In the rows, zero is written as 128.
Known rows, with every way that one mark hangs from another
{zesen konum nite}: 120  103  110  139  140  115  118  147  116  111  144  150  123  142  139  149  123  136  129  158  106  113  120  141  115  140  116  153  132  138  113  107  63  127  90  132  131  166  136  120  135  119  128  132  131  131  132  114  138  115  144  128
{tadibi {galu gitol} {tuvad zesen}}: 113  134  140  121  146  144  115  150  127  162  143  106  112  147  152  106  145  131  126  117  102  113  119  138  98  120  120  148  111  144  130  138  118  126  158  126  134  158  101  90  129  101  120  109  146  145  125  126  143  114  132  109
{tadibi {galu gitol lirad} {tuvad zesen}}: 117  128  140  121  140  136  124  145  120  169  148  99  120  146  147  97  147  123  126  175  113  116  116  136  108  118  128  147  101  139  126  130  129  125  141  119  134  156  101  85  130  108  117  102  148  147  132  143  137  120  126  116
{daro {gitol bega nite}}: 112  115  123  133  128  128  130  119  101  110  123  147  138  133  110  134  127  137  111  120  141  112  125  131  137  136  147  134  116  92  124  126  140  130  110  94  126  140  188  157  123  109  123  143  110  120  144  118  124  124  121  110
{galu tadibi}: 120  123  114  135  127  143  119  137  115  122  139  118  123  144  129  116  116  136  116  85  110  126  127  135  121  132  137  142  111  131  118  125  99  133  115  126  119  145  132  128  159  130  129  151  116  123  129  126  124  131  133  131
{gitol bega daro}: 102  121  124  132  154  137  133  106  110  120  124  144  127  130  111  138  134  140  117  116  131  124  121  138  102  136  144  103  127  125  116  120  156  129  104  112  117  147  132  147  111  107  131  135  109  115  139  107  129  106  119  121
{tadibi {galu {gitol bega daro}}}: 94  107  119  126  139  144  127  123  110  120  129  130  114  138  109  129  152  131  128  146  128  98  125  132  108  129  144  85  123  134  124  116  167  125  130  112  118  149  135  144  121  116  127  102  119  119  144  124  132  119  115  96
{gezar {tuvad zesen}}: 121  147  115  127  125  137  129  127  127  154  121  125  123  141  146  108  124  133  120  118  120  131  115  141  119  120  126  152  105  128  124  130  106  131  127  127  130  168  107  93  123  85  71  138  126  126  113  107  141  110  132  133
{daro {gitol {bega sopunav} nite}}: 106  109  113  125  118  122  145  123  106  111  120  133  140  137  115  135  111  130  125  124  168  115  122  120  138  118  142  128  129  86  121  127  144  133  105  91  112  134  178  150  117  111  125  139  119  128  136  112  123  127  119  101
{bega sopunav}: 125  115  112  123  122  126  139  143  118  120  137  116  122  142  133  127  99  130  140  108  131  126  119  131  121  121  131  145  123  124  115  132  110  140  120  124  116  140  120  126  116  116  127  134  123  135  125  106  124  131  132  118
{bega {gitol daro}}: 108  128  141  136  147  128  137  127  117  117  142  142  118  144  120  134  104  130  108  121  129  119  130  129  103  163  149  113  120  122  111  145  124  128  121  143  119  136  97  143  113  105  115  153  108  119  136  110  131  113  126  126
{tuvad zesen}: 123  139  123  123  133  136  122  129  125  137  129  133  126  139  139  117  129  138  119  106  117  133  119  141  120  129  130  158  112  124  126  136  107  131  127  123  127  146  101  94  121  100  125  141  118  127  123  110  129  111  142  124
{tadibi galu tuvad}: 108  114  142  131  156  136  120  136  121  137  147  107  109  143  150  118  138  129  140  96  83  105  118  145  91  133  119  141  115  146  116  139  99  130  118  129  134  158  121  120  127  119  126  140  141  149  131  116  128  120  128  101
{tadibi {tuvad zesen}}: 118  144  145  126  156  138  120  131  129  162  129  122  122  141  154  109  127  137  115  90  110  141  117  144  93  127  122  165  119  130  122  143  107  130  129  128  138  152  90  93  119  93  124  143  135  137  123  110  141  94  137  135
{tadibi tuvad}: 121  128  144  135  155  132  127  138  119  141  142  117  116  145  145  121  116  134  119  96  96  132  117  143  94  135  132  156  115  133  112  136  106  136  114  134  132  155  118  128  121  114  124  140  129  139  131  115  135  118  131  129
{tuvad {zesen konum nite}}: 120  121  108  128  138  119  120  144  126  129  136  154  131  139  148  144  136  134  127  150  118  122  118  145  115  135  108  164  134  141  118  112  61  125  101  125  132  162  110  84  134  104  130  134  131  128  118  110  143  98  154  135
{lirad {zesen konum}}: 129  113  104  120  141  126  130  142  112  120  125  156  130  140  136  129  120  141  141  117  92  122  118  133  123  143  118  170  124  123  112  107  93  129  112  121  152  143  139  147  126  134  153  114  125  133  123  89  127  121  137  121
{lirad zesen}: 130  121  117  121  140  133  127  121  117  123  130  133  131  139  134  112  123  141  133  103  99  127  120  135  126  141  140  157  125  126  106  127  116  133  125  116  146  140  135  150  125  133  145  124  114  130  134  91  126  129  134  115
{zesen konum}: 126  109  109  134  136  123  127  148  115  123  133  156  120  140  136  143  113  136  131  120  97  120  122  140  111  137  111  168  114  127  115  107  82  130  104  132  129  149  135  125  127  117  130  125  130  127  127  114  130  119  138  125
{tadibi galu {tuvad {zesen konum}}}: 106  129  125  123  161  132  117  157  127  154  133  132  115  143  158  122  148  134  142  108  94  104  114  144  85  127  84  167  114  140  123  129  72  123  116  128  136  159  100  84  126  99  130  134  158  147  117  113  141  100  140  110
{lirad tuvad zesen}: 141  129  110  122  135  130  129  132  113  120  132  133  131  141  137  101  147  137  130  82  101  122  117  129  114  137  131  152  132  126  104  124  120  130  131  109  159  138  133  148  129  141  121  117  111  131  128  99  134  137  116  117
{galu {lirad tuvad}}: 147  122  113  136  126  121  129  135  113  130  145  119  124  146  131  103  139  127  126  140  113  124  112  136  117  135  138  149  114  124  106  124  119  133  109  111  134  143  129  127  131  126  95  124  118  130  130  130  125  142  118  132
{tadibi {galu lirad}}: 124  112  119  129  129  126  132  130  116  122  148  110  118  141  133  115  140  123  144  166  102  94  113  138  129  134  135  138  104  137  114  131  105  130  109  118  124  145  137  121  126  127  124  129  128  132  139  133  108  141  128  104
{zesen nite}: 127  110  125  137  134  126  115  125  117  113  150  126  121  141  136  136  126  138  125  144  109  117  118  144  123  140  140  139  132  142  112  126  88  129  107  129  126  159  134  121  137  120  124  143  115  131  138  115  134  119  141  127
{bega gitol sopunav}: 125  125  128  127  124  118  142  156  124  113  144  115  126  151  135  131  80  125  126  125  138  121  131  115  134  145  135  140  123  126  111  144  115  139  129  129  112  134  92  136  125  113  114  144  125  131  127  108  131  131  132  113
{tadibi {galu gitol}}: 121  115  121  129  123  138  119  145  115  121  146  115  111  146  133  123  137  128  137  133  102  95  126  138  126  130  140  131  107  140  122  128  114  128  151  126  129  149  136  125  132  126  122  102  130  134  139  134  129  141  131  99
{bega {gitol daro nite} sopunav}: 101  124  130  127  137  119  152  124  112  112  129  141  125  139  117  134  72  124  119  126  165  116  130  112  112  144  146  112  128  74  110  156  120  132  112  133  110  116  90  142  111  107  118  159  108  138  133  110  126  118  115  123
{lirad {galu gitol}}: 128  116  125  142  118  136  125  142  113  143  143  124  112  149  124  111  110  130  122  125  139  103  118  127  132  131  127  155  103  138  118  120  142  130  156  109  132  146  136  136  138  113  129  101  122  138  135  152  131  132  130  111
{bega {gitol nite} sopunav}: 118  128  128  125  126  113  147  142  114  114  135  123  128  142  130  130  66  126  118  117  152  118  133  109  139  144  142  139  123  81  111  155  108  138  121  121  114  123  94  131  120  115  120  154  118  139  131  111  122  135  129  115

Rows
147  116  118  120  121  130  137  129  110  136  141  124  132  143  123  106  121  130  124  187  116  130  117  124  149  132  156  152  109  118  114  117  148  128  137  107  147  139  138  149  131  147  142  81  116  134  140  118  126  140  124  126 : {galu gitol {lirad zesen}}
117  133  103  129  129  119  124  139  126  147  128  149  123  140  152  131  130  132  125  162  120  121  118  141  117  126  99  160  128  139  119  103  66  125  101  132  133  186  112  90  144  92  81  131  138  133  112  104  156  96  141  138 : {gezar {tuvad {zesen konum nite}}}
97  120  124  131  153  135  131  93  104  118  111  157  129  123  108  133  123  141  110  123  145  126  120  136  112  133  152  102  132  82  118  128  148  130  92  107  116  133  137  148  110  107  133  147  97  119  140  112  123  103  111  126 : {gitol bega daro nite}
92  120  143  126  150  137  120  130  108  141  130  116  117  135  129  119  142  132  119  131  114  103  124  129  113  124  132  123  121  103  127  132  143  127  132  97  128  150  128  138  128  124  131  113  138  145  143  133  138  122  110  99 : {tadibi {galu {gitol bega nite}} tuvad}
132  120  116  130  112  138  128  142  107  138  150  104  124  150  116  110  116  122  111  162  125  134  125  126  137  122  158  141  101  125  119  111  132  124  129  118  120  144  139  129  167  136  122  107  116  122  135  148  126  145  127  145 : {galu gitol lirad tadibi}
140  117  112  135  117  128  124  151  108  134  155  109  116  152  126  98  156  120  135  167  107  94  117  127  121  124  139  134  105  135  115  117  130  129  136  111  141  145  134  127  137  135  91  89  129  135  138  149  132  158  112  102 : {tadibi {galu gitol {lirad tuvad}}}
118  136  115  137  131  143  125  135  116  160  122  141  114  142  120  86  144  131  113  104  169  109  116  127  88  122  111  130  115  127  122  127  155  121  160  109  140  142  107  101  128  88  99  106  116  134  120  147  146  112  116  126 : {lirad {galu {gitol daro}} {tuvad zesen}}
117  124  112  128  131  144  137  123  114  130  133  116  132  139  127  89  114  135  132  76  136  106  119  119  132  137  117  157  119  133  109  116  128  128  131  99  136  137  147  154  173  143  161  138  119  137  126  127  114  130  126  115 : {lirad {galu tadibi} zesen}
117  104  114  127  115  124  140  142  111  112  129  119  136  146  116  133  121  127  136  123  154  120  121  124  133  120  139  130  125  131  123  118  151  134  110  96  110  149  177  153  116  107  120  129  131  121  130  106  128  126  124  104 : {daro {gitol {bega sopunav}}}
112  123  128  128  138  120  147  137  120  114  138  130  119  147  122  138  79  120  123  121  156  119  130  117  108  144  139  107  128  116  107  145  124  136  119  138  109  130  88  138  111  105  114  151  113  130  130  104  133  115  121  122 : {bega {gitol daro} sopunav}
130  110  110  119  136  128  138  120  113  119  139  112  130  138  134  102  141  127  150  163  98  96  110  132  137  139  137  142  116  129  107  127  120  129  115  105  144  139  145  141  131  150  150  117  123  135  137  111  107  141  125  96 : {tadibi {galu {lirad zesen}}}
113  126  143  144  135  147  123  150  113  164  147  98  108  152  129  93  107  129  107  87  140  114  125  125  105  121  118  152  105  138  118  120  139  129  151  116  129  151  132  135  174  124  136  118  135  147  130  164  139  127  117  132 : {lirad {galu gitol {tadibi tuvad}}}
107  133  140  136  144  125  141  112  111  115  129  152  123  133  119  130  90  127  101  120  140  117  131  124  113  157  152  113  121  79  108  154  118  131  116  135  122  126  100  142  119  107  122  161  98  128  140  115  123  115  118  125 : {bega {gitol daro nite}}
126  143  116  136  118  136  125  132  117  159  118  141  124  138  129  85  134  135  108  109  166  106  119  119  122  118  115  164  108  93  124  131  138  126  160  97  143  133  111  101  137  103  105  110  115  142  122  155  137  128  118  120 : {lirad {galu {gitol nite}} {tuvad zesen}}
121  142  107  135  127  145  122  138  123  152  127  115  127  144  132  80  145  136  119  56  149  112  120  119  106  122  95  156  114  136  122  120  119  126  138  97  133  140  112  94  169  109  112  151  123  136  112  149  133  123  124  120 : {lirad {galu tadibi} {tuvad zesen}}
144  142  114  126  113  130  124  142  117  156  137  120  130  146  128  94  149  126  111  163  131  134  114  128  124  119  140  156  106  124  125  120  138  128  144  108  141  143  100  94  135  112  91  92  123  128  125  138  143  133  122  135 : {galu gitol {lirad {tuvad zesen}}}
137  119  118  147  116  134  123  151  113  145  141  124  111  147  122  91  129  130  119  105  139  95  119  124  114  127  114  154  108  141  114  112  142  129  158  103  141  143  135  136  141  117  99  93  122  138  133  156  139  143  115  110 : {lirad {galu gitol} tuvad}
100  119  113  119  129  123  144  122  112  114  116  131  134  128  122  130  103  134  131  116  151  124  122  118  136  118  142  127  134  79  116  128  137  136  102  93  108  130  127  142  117  118  135  140  117  130  130  107  120  121  120  113 : {gitol {bega sopunav} nite}
143  114  104  116  121  127  131  143  106  127  142  108  130  147  130  84  160  119  144  165  103  95  114  124  133  128  135  141  117  133  110  114  139  127  145  101  157  140  137  146  143  156  114  78  125  139  136  127  128  155  109  97 : {tadibi {galu gitol {lirad tuvad zesen}}}
136  104  98  133  138  115  127  143  116  124  136  147  125  141  138  106  146  135  143  123  129  93  111  122  112  141  76  168  148  148  95  92  92  121  108  95  163  157  144  146  148  140  137  109  123  149  124  122  141  123  125  105 : {lirad galu tuvad {zesen konum nite}}
123  110  113  134  127  135  129  132  105  130  146  124  112  144  115  102  158  114  130  167  124  97  116  130  100  124  138  101  113  130  113  120  142  125  128  122  134  140  132  124  132  129  93  96  120  131  140  141  133  147  103  112 : {tadibi {galu {gitol daro} {lirad tuvad}}}
140  122  113  131  122  134  131  143  113  143  135  129  118  145  125  83  136  133  130  103  135  98  116  117  125  132  120  161  119  136  108  113  155  129  164  91  164  139  137  155  142  142  129  83  115  141  130  135  138  142  111  106 : {lirad {galu gitol} tuvad zesen}
99  124  119  131  136  152  131  123  102  124  125  134  126  139  99  125  128  134  104  117  146  135  133  127  113  123  156  90  123  120  127  109  169  124  128  112  107  145  135  151  155  120  127  118  112  111  138  130  136  115  111  131 : {galu {gitol bega daro} tadibi}
114  112  122  130  135  133  134  116  104  136  129  134  125  136  95  125  133  129  109  196  148  131  121  130  122  128  161  99  118  118  120  108  182  129  115  104  121  144  135  149  124  113  124  93  110  114  142  135  129  119  113  133 : {galu {gitol bega daro} lirad}
133  108  106  129  127  127  132  156  115  142  132  155  119  144  124  111  110  135  136  136  132  99  118  120  131  136  99  174  114  132  110  95  132  126  148  102  154  146  143  152  143  135  157  80  130  144  127  130  134  126  132  108 : {lirad {galu gitol} {zesen konum}}
123  121  107  117  123  137  138  130  105  129  131  111  145  141  107  99  131  132  114  167  135  138  123  113  156  126  164  132  120  123  119  97  178  125  129  82  132  141  145  168  171  158  151  92  117  117  139  126  129  138  113  130 : {galu {gitol bega} {lirad zesen} tadibi}
93  120  112  120  138  130  147  106  105  118  108  145  130  124  106  135  104  134  123  123  165  128  123  122  110  119  139  97  140  74  115  133  150  136  93  105  103  129  125  146  107  111  132  146  106  128  132  101  120  110  109  119 : {gitol {bega sopunav} daro nite}
112  134  138  120  153  132  127  134  124  161  142  99  126  140  153  100  150  127  134  150  107  111  109  138  103  125  114  151  106  141  120  141  110  125  116  118  134  155  100  80  128  110  123  135  145  144  127  128  124  110  128  113 : {tadibi {galu lirad} {tuvad zesen}}
132  114  110  134  128  125  128  136  110  123  146  110  116  144  136  100  161  122  144  143  102  94  114  136  117  131  124  138  109  140  110  124  110  130  111  110  136  145  134  120  134  134  96  126  127  137  133  133  117  147  118  102 : {tadibi {galu {lirad tuvad}}}
115  118  144  127  146  138  116  150  120  146  151  104  103  148  144  114  132  129  131  121  92  105  122  140  100  128  134  138  110  146  120  135  117  130  148  132  135  154  120  126  130  123  122  105  144  148  138  131  142  131  126  104 : {tadibi {galu gitol} tuvad}
125  138  101  124  130  129  129  144  123  157  118  151  122  142  146  121  123  132  122  126  114  129  116  141  112  123  97  169  108  123  123  111  83  127  114  133  133  172  111  97  129  89  77  130  139  128  111  104  148  100  137  136 : {gezar {tuvad {zesen konum}}}
